Each row was made from one small tree. The marks that hang from a mark follow it in brackets, in the order of their numbers. Every link used is in the known rows. Write each row's tree.
Known rows:
q_65(q_558(q_313 q_691(q_183(q_957 q_996) q_632))): [-10   0  20   5   9  -6   0 -19  -4  -3  12   9  11  -2  -1  -2 -27  -1
  -3 -14  -6   4  -9   0  -2  11   8  -8   1  -6  -8  -3   0  -7   3 -12
  -4   4   7 -11  -3   5  10   9  26   4   5   3  10  13  15   7 -13   0
 -11  -1  -1  -1]
q_991(q_251 q_632(q_691(q_183))): [-16   0 -19   0  -6   6   0  13   3   6 -22  -6 -15   1  14  -2  48   0
   2  -9   7  -2   6  -6   2  -6   5   1   1   4   6   0  -1  17 -10  16
   4  17 -12   1   5  -6 -15  -3 -12  -3 -19  -2  -8  11  -5  -1   8   8
  21   2   1  11]
q_957(q_183(q_691(q_558(q_65 q_313) q_632) q_996)): [ 16  -1   6   0  10  -8  -3  19  -3  -9  18   7  16   3 -10   1 -51   6
   0  13   3   3   0   7   2  -9   2  -2   0   3   1   3   5 -16  12  -6
   0 -27  10   6  -4  -5  -2   3  10   6  11  -5   7 -10   0   2 -11  -5
 -13   6  -3 -15]
q_183(q_691): [  6  -3  -5 -11   4 -13   1  43   1  -5   0  -3   6   0  -9   0 -16  -2
  -5  14   2  -4  -4   0  -1  -3  -6  -5  -1   5   6   3   6  -1   1   7
  -4 -15   0  -1   0  -3 -13  -3   1   0  -4   0  -3   1   4 -12  -6   5
   7  -4  -2  -9]
q_991(q_251 q_632(q_691(q_183(q_957 q_996(q_313))))): [-17  -5 -18  -8 -14   4   2  13   6   3 -14  -9 -13  -3  10 -13  38   0
   5  -1   7   0   7  -8   3 -15  -3  -5  -1   7   1  -1   8  13 -14  10
   2   8 -13   5   2   3  -1   2 -17   0  12  -3 -10  -1  -4   5   1   6
  10   1   3  11]
q_558(q_65 q_313(q_996) q_691(q_183(q_957) q_632)): [ -5   2  22  29   9  -3   2  -2  -4   1  21   2  18   0  -7   9 -54   0
 -12  -9  -6   3  -5   3   2  13  13   4   0 -23 -13  -3 -10   2   9 -11
  -4 -12  13  -8  -4  11  11  -6  31   3  -8  -1   7   8  14   7  -9  -4
 -23  -4   3  -2]
q_251(q_991): [ -9   3 -10  -6  -7 -13   0  42   2   6 -10  -4  -6  -8   1  -5  24  -2
  -6  15   3  -7  -4   1  -2   4  -8   0   2   5   8   7   0   0   3   7
   3  18  -7  -6   4  -7  -5  -9  -8   0 -13   5  -6  13  -3 -11   8   7
  14  -2  -3   2]
q_991(q_632(q_691(q_183(q_996(q_313)) q_558(q_65)))): [ -3  -2  -5  -3  -3  13   0 -18   3  -1  -7  -7  -9   0   6  -3  13  -1
   5  -5  -5   1   9  -1   0  -3  -3   1   0   7   1  -3   1   0  -1   1
   1  -7  -4   3   2   6  -5  -1 -14  -2   7  -1  -2 -13  -3   2  19   0
   3   4   4   5]
q_632(q_691(q_183(q_957) q_558(q_313))): [ 19   1   7  -3   3  10  -3 -28  -4   0   1   8   1  11   0   8   9   2
  12  -9  -3   2   2   0   1   2   3   5  -1  -4   0  -2  -2  -5  -3  -2
  -2   2   3   8  -2   1   4   7   1   0   3   1   4 -10  -8   4 -10  -7
   1   1  -1  -3]
q_991(q_251 q_632(q_691(q_183 q_558(q_65 q_313(q_996))))): [-11   2 -12  13   0   9  -1 -17   2   2 -12   3 -11   4  11   8  19   1
   0 -13   1   0  20   0   1   5  13   9   1  -9  -1  -2  -7  23  -3  13
   2  10  -4   5   3  -1 -13  -3 -11  -1 -27  -3   0   6  -7   4  17   3
   5   6   2   6]
q_65(q_558(q_313(q_996) q_691(q_183(q_957) q_632))): [-10   0  17  10   8  -7   1 -16  -3  -3  16   4  11   0  -1   7 -40  -3
  -4 -11  -7   3  -8   2  -2  18   7  -3   1 -15 -11  -2  -7   6   0  -8
  -4   3  12 -12  -1   5   7   6  28   0  -8   3   8  13  15   5 -11   1
 -19  -3   1  -1]
q_691(q_183(q_957)): [  4  -1   2  -7  -5  -2   2  12  -2   8   0 -12   0  -2  -6  -3   6  -2
   1   7   4  -1 -13  -6   0  -9  -5  -5  -1   4   1   2   5 -10  -4  -3
   1   2  -1   6   0  -2  14   1   8  -5  17   0  -3   8   2  -2 -18   1
   6  -8  -2   2]
q_558(q_691): [  4   0   3   2  -1 -17   1  21   0  -2   1  -8  -3  -4  -1   1  -2  -4
 -12  -9  -7  -5  -3   4   0  10  -3  -2   2   0  -2   3  -1   4   4   0
  -3 -10   2 -19   4  -4  -4  -7   6   2  -9   1  -4  13   9 -10   4   8
   8  -4  -1  -6]
q_183(q_691(q_558(q_65) q_632) q_957 q_996): [ 10  -5   4  -2   6  -3   1  -7  -3 -14   9  18  21  -1 -18 -10 -44   4
  -4  18  12   5  -5   3  -1 -23   6  -4  -5   4  -1  -4  12 -17   2  -8
  -4 -19   1   8 -11  11  15   5   3   6  24  -5   4 -11   6  -1 -26 -10
  -7  -2  -2 -13]
q_632(q_691(q_183)): [ 11   1  -3  -4   0   8  -1   0   0   4  -3 -10  -3   7   5   4  24  -2
   5  -4  -4  -2  -8  -6   1   2  -6   1   0   3   1   0  -2   2  -6   3
  -1   4  -1   3   2  -9  -7  -1  -2  -5  -2   1  -3  -6  -4  -3   3   1
   7  -2   0   5]
q_183(q_691(q_558(q_65) q_632) q_957 q_996(q_313)): [  6  -9   4  -8   0  -7   3  -4   1 -18  13  12  21  -4 -18 -13 -49   3
  -2  27   8   6  -2   5   0 -22  -9  -9  -5   6  -5  -5  12 -12  -3  -7
  -5 -30   2   6 -12  15  17   5  -1   5  38  -3  -1 -21   7   3 -25  -9
 -14   0   3 -10]
q_691(q_183 q_632): [ -3   2   1   1   4   7   0  13  -2   7  -4  -4   8   0   2   3   1  -2
   0   2   7   3 -22  -1  -2  -7   0   1  -1   1  -1   1 -10  -2  -3   0
   4   5   3   2   1  -4   5   1  14  -9  -7   1  -2  13   1   2 -13  -2
   5  -4  -1   9]
q_65(q_558(q_691(q_183))): [ -8   1  12   5   5 -10   1 -23  -2  -2   4  -1  -3  -4   2   4  -7  -6
  -9 -11  -9   0  -6   0  -3  18  -1  -6   3  -1  -5   0  -1   4   1  -2
  -3   9   4 -18   4  -4  -5   2  16  -4  -6   4   5  20  15  -3   3   7
   1  -4   0  -1]
q_991(q_251 q_632(q_691(q_183(q_957 q_996) q_558))): [ -7  -1 -15  -2  -8   7   0 -16   2   2 -18   5 -15   1   8  -6  37   2
   4  -9  10   1  12  -4   2 -14   7   2  -1   6   4  -2   4   9  -9   9
   4  14 -11   6   1   0   0   4 -16   0   0  -4  -4   4  -8   4  -1   1
  13   2   0   6]
q_632(q_691(q_183(q_957 q_996) q_558(q_65))): [ 18   0   6   3  -1  11  -1 -45  -2  -2   6   6   1   6  -4   1   6   2
   5  -3  -3   3   1  -3   0  -6   0   3  -2   2  -2  -5   4  -7  -1  -6
  -2  -3   0   9  -3   0   7   2  -6  -1  19  -1   4 -13  -3   3   0  -8
  -3   0   0  -2]
q_65(q_558(q_691(q_183 q_632))): [-10   1  11   7   9  -4   0 -23  -3  -5   4   5   5  -3   3   4 -12  -5
  -8 -13  -3   2 -14   2  -4  14   1  -5   2  -2  -6  -1  -7   7  -1  -3
  -1  12   6 -18   2  -2  -1   3  22  -5 -13   5   5  20  14  -1  -6   3
  -1  -3   0   3]
q_691(q_558(q_313(q_996))): [ 14   2   1   3   1  -9  -1   1   0   1   9   2   1   3  -1   9 -24  -2
   1  -2  -9  -1   9  10  -2  13   1   8   1 -11  -6   3 -11   7   8   2
  -1 -14   9   4   3  -2  -1   0  -2  -1 -13   0   6   4  -3  -4  11   3
  -5   3   0 -13]

Write each row's tree:
[ 12  -1  -2  -6  -3   7   0   0   2   5   0 -12  -3   6   3  -5  18  -1
   6  -3  -6   0  -8  -8   1  -4  -7  -2  -1   6   1  -1   3  -4  -4  -2
   0   2  -2   5   1  -6  -2   1  -5  -3  15   1  -1 -11  -4   0   9  -1
  -1  -2  -1   4]
q_632(q_691(q_183(q_996)))
[-12   3 -14  -7  -6   3  -2  16   2   4 -20   6 -13  -4   7  -3  40   0
   1   0   6  -6   7   1  -1   1   0   5   2   7  13   2  -1   3   1   9
   4  20 -10  -5   4  -2 -12  -6 -20   2 -25   2  -6  -2  -9  -8  14   3
  18   3  -2   4]
q_251(q_991(q_632(q_691(q_558))))
[ -7   0  11   8   6 -19   1  -2   0  -5  14  -2   3  -1   2   7 -35  -5
  -8 -12 -17  -2   4   5  -2  27   1  -3   4 -14  -9   1  -7  13   5  -1
  -6  -5  10 -16   4   0  -6  -1  16   2 -15   4   8  14  15  -4  12  11
 -13   0   1  -9]
q_65(q_558(q_313(q_996) q_691))
[ 15   0   3   5  11 -10  -2  23  -3  -9  18   6  15   5 -10  12 -56   4
  -2  13   3   1   0   8   2  -1   0   5   0  -7  -1   5  -3  -1   9  -1
   0 -29  14   4  -1  -6  -8  -1  14   3 -10  -4   5  -8  -1   0 -13  -4
 -15   5   0 -15]
q_957(q_183(q_691(q_558(q_65 q_313(q_996)) q_632)))
[ 15   3   8  14   8  11  -2 -37  -1  -1   8   3   3  11   2  15  -9   0
   4  -9 -12   2   7   2   0  14   4  10   0 -12  -5  -3 -10   7   3  -1
  -2  -6   7   7   1  -3  -6  -2   0  -3 -11   2   7  -9  -6   3  14  -5
 -10   3   2  -1]
q_632(q_691(q_183 q_558(q_65 q_313(q_996))))
[  7   2  11   6   6   9   0 -21  -5   1   9  13  14   4  -5  10 -32   1
   5  -2   7   7  -8   4  -1  -4  10   9  -3 -13  -7  -2 -12  -2   0  -7
   2  -2  11  12  -4   6  19  10  17  -4  -1  -1   6   2  -3  11 -26 -11
 -14  -1   0  -2]
q_691(q_183(q_957) q_558(q_313(q_996)) q_632)
[  2  -9  -5 -20 -17 -17   5  30   5  -2  15 -21   2  -8  -8 -22 -11  -1
   2  21   0  -1  -5  -2   0 -17 -21 -14  -2  11  -6   2  15 -10  -7  -5
  -5 -21  -3   5  -3   6  23   0 -10   2  52  -1  -7 -10   6  -3  -8   5
  -5  -4   2  -4]
q_183(q_957 q_996(q_313))
[ 11  -1   5  -7  -3   0   3 -26   3   1   6  -6  -5  -3  -3  -4  -7  -3
   2   9  -4   5   3   1  -1  -6 -12  -2  -1   8  -7  -1   3  -5   2  -4
   2 -15   2   7   0   0  11   7  -5  -6  32  -1   0  -3  -5   7   5  -3
 -11  -1   2   0]
q_691(q_183(q_996(q_313)) q_558)
[ -7   0  13   2   7 -18  -1  -5  -2  -4   8   4   2  -1   3   6 -17  -4
  -6 -16 -14  -2   2   6  -3  25   3  -6   4  -8  -6   1  -3   4   5  -2
  -7   1   7 -19   4  -2  -7   1  17   3 -15   5   8  18  15  -5   7  11
   0   1  -1  -7]
q_65(q_558(q_313 q_691))
[-11   3  -9  -8  -7   7  -1   6   0   6 -19   6 -12  -5   3  -3  38   2
   3   3  10  -3   4  -3   0  -3   3   3   0   6  12   1   4  -2  -3   4
   5  24 -10   0   1   2  -4  -1 -15   1 -11   1  -5  -2 -10  -3   0  -1
  13   0  -2   6]
q_251(q_991(q_632(q_691(q_183(q_957) q_558))))
[ -2   1  15  26   7 -17   1  15   0  -1  22  -8   8  -1  -4  10 -46  -2
 -15 -11 -20  -3   9   7   1  27   7   4   3 -21 -12   1  -8  10  15  -3
  -7 -21  11 -15   2   2  -5 -13  15   6 -19   0   6   8  14  -5  21   7
 -15  -1   3 -11]
q_558(q_65 q_313(q_996) q_691)
[-11   2  -6  -1  -6   7  -1  -6   0   4 -13   7  -9  -6   1  -9  29   3
  -1   5   6  -2   7  -4   0  -5   4   1   0   7  10  -1   6  -9   3   0
   4  17 -11   2  -2   4   0  -3 -16   4   1   0  -2  -6  -6  -2   9  -3
   6   1  -2   7]
q_251(q_991(q_632(q_691(q_183(q_957 q_996) q_558(q_65)))))
[-13   0  -9 -12 -11   5   1   5   4   4 -13  -1 -12  -7   2 -10  32   1
   4   8   8  -2   6  -4   1  -7  -5  -1   0  10   9   0   8  -6  -3   1
   4  15 -10   1  -2   8   4   1 -19   2  11   0  -7 -12 -10   3   4  -2
   3   1   0   9]
q_251(q_991(q_632(q_691(q_183(q_957 q_996(q_313)) q_558))))
[ 16   3   4  10   6  12  -2 -43  -2  -2  -1   7  -2   9   2  11  13   0
   3  -7  -7   1   2   0  -1   6   0   8   0  -2  -1  -3  -6   4   0   1
   0   1   2   3   2  -6  -7  -2  -4  -6  -9   1   4  -4  -5  -2  10  -5
   5   2   0   0]
q_632(q_691(q_183 q_558(q_65)))
[ 13  -4  -4 -12   3 -12  -1  49   0  -7  13  -8  12   1 -10  -8 -36   3
   1  17   8   0 -12   1   2 -16  -8  -6  -1  10   5   6  10 -15   5  -4
   1 -24   5   4  -2  -8  -2   2   8   4  18  -6  -2  -9   1  -1 -16   0
  -7   2  -3 -11]
q_957(q_183(q_691(q_632) q_996))
[-18   0 -13 -13 -10   3   1  27   6   7 -14 -10 -13  -7   6 -11  35  -1
   2  10   3  -3   3  -6   1  -3  -9  -4   1  11   8   2   6  -1  -2   4
   4  16 -11  -2   1   3  -9  -4 -18   1   6   2  -9  -9  -7   1  15   2
   3   0   1  13]
q_251(q_991(q_632(q_691(q_183(q_996(q_313))))))
[-14   1  -7  -2  -6   8   0  -3   4   1 -12   0 -11  -7   5  -7  26   0
   0   8   1  -2  10  -1   0   0  -5   0   1   8   6   0   4  -1   2   3
   4  12  -9  -2   0   4  -6  -5 -19   1   0   1  -4  -9  -7   1  20  -1
   2   3   1   9]
q_251(q_991(q_632(q_691(q_183(q_996(q_313)) q_558(q_65)))))
[ 17   1   5   8   5   3  -4 -24  -2  -6   3   9   3   9   4  11   6   2
   5 -11 -12  -1  10   7  -2  13   3   8   1  -7  -2  -1  -8   5   3   2
  -5  -8   4   1   2  -4 -10  -4  -6   2 -19   2   6  -7  -2  -6  16  -1
   8   7   0  -6]
q_632(q_691(q_558(q_65 q_313)))
[ 16  -3   6   2  -4   9   0 -45   1  -6   9   0   1   5  -3  -1   2   1
   6   4  -5   4   3  -2   1  -5  -8  -1  -2   3  -6  -5   4  -5  -4  -6
  -3  -8   1   8  -4   4  10   3  -8  -2  28   0   2 -18  -4   5   0  -8
  -7   1   3   1]
q_632(q_691(q_183(q_957 q_996(q_313)) q_558(q_65)))
[-16   4 -12  -6  -6   7  -1  27   2   9 -20  -4 -13  -5   7  -4  42   0
   1   1   7  -5   1  -5   0   1   1   1   2   7  13   2   1  -1  -1   7
   6  25 -11  -3   3  -1 -13  -5 -13   0 -17   2  -7   1  -7  -5  12   3
  14  -1  -2  11]
q_251(q_991(q_632(q_691(q_183))))
[ 20   1   5   1   1   8  -1 -26  -2   1   6   4   1  11  -1   9  -4   1
  10  -6  -4   2   3  -2   2   3   2   7  -2  -9  -3  -2  -4   1  -3  -2
  -1  -2   6  11  -2   0   3   5   1  -1   3   0   3 -14  -9   5  -6  -6
 -10   0   1  -4]
q_632(q_691(q_183(q_957) q_558(q_313(q_996))))
[  0  -2   3  -6  -2   6   2  10  -2   4   3  -6  12  -3  -5 -11  -7   1
   3   9  10   5 -24  -6  -1 -22  -1  -5  -3   6  -1  -1   2 -16  -5 -10
   3   1   0   9  -5   3  25   6  14  -3  27  -2  -1   2   3   7 -25  -6
  -3  -7  -2   6]
q_691(q_183(q_957 q_996) q_632)
[ -2   0   2  -3   0   6   1  12  -4   5   0  -2  12  -1  -4  -1  -1   0
   2   6  13   3 -24  -4  -1 -16   0  -3  -2   1  -1   0  -4  -7  -8  -5
   2   6   2   4  -3   0  19   3  15  -5   6  -1  -3  10   3   3 -30  -5
   5  -7  -1   7]
q_691(q_183(q_957) q_632)
[-11   5 -11  -4  -3   8  -2   7   1   7 -21   3 -14  -3   6   0  41   0
   1   1   7  -3   5  -2   0   2   2   6   1   7  12   2   0   0   0   7
   6  25  -9  -2   3  -1 -11  -2 -15   0 -21   3  -5   0 -10  -3  11   0
  13   2  -2   8]
q_251(q_991(q_632(q_691(q_183 q_558))))
[ -8  -1  15  18   5  -1   3 -12   0  -5  12  -4  10  -7  -3  -2 -26  -2
 -15  -3  -7   4  -9   2   1   3  -2  -4   0  -3 -12  -4  -4  -3   6 -10
  -1 -12   5 -14  -3   5  10  -6  17  -1  11   0   1   7  15   4   3  -4
 -12  -4   4   6]
q_558(q_65 q_691(q_183(q_996(q_313)) q_632))
[ 20   0   0  -5   6 -16  -1  31  -1  -6  17  -3   6   5 -11  10 -48   2
   1  14   1  -2   6   6   3   1  -5   1   0  -3   2   7   3  -2   9   1
  -1 -27  12   6   1  -9 -11   1   8   4   0  -5   2  -8  -3  -2 -10   1
 -14   4  -1 -19]
q_957(q_183(q_691(q_558(q_313(q_996)))))
[-15  -1 -24  -2  -8  -1   0  25   3   2 -22  -5 -14   0  14  -3  47   1
   1  -9   6  -6   9  -2   1  -4   4   1   2   4   6   1  -1  22 -10  17
   2  13 -12  -2   6  -6 -17  -5 -17   0 -25  -2  -9  12  -3  -7  13  11
  26   4   0   6]
q_991(q_251 q_632(q_691))
[-10   2 -12   3   0   9  -2  -7   1   5 -21   9 -14   4  14   4  38   2
   5 -15   4   0  16  -1   1   0  12   6   1  -1   4  -1  -4  15  -5  13
   3  14  -8   3   5  -2 -13   3 -12   0 -23  -2  -2  10  -8   4   9   3
  17   6   0   7]
q_991(q_251 q_632(q_691(q_183 q_558(q_313))))
[ -9   3  -5  -9  -5   7  -2   8   0   8 -13   5  -9  -3   3  -8  29   3
   4   1   6  -2   8  -3   1  -4   5   1   1   5  12   0   6 -10   3   0
   4  19  -9   3  -2   6   1   2 -12   5   0   0  -1  -9 -10   3   5  -2
   5   1  -3   6]
q_251(q_991(q_632(q_691(q_183(q_957 q_996) q_558(q_313)))))
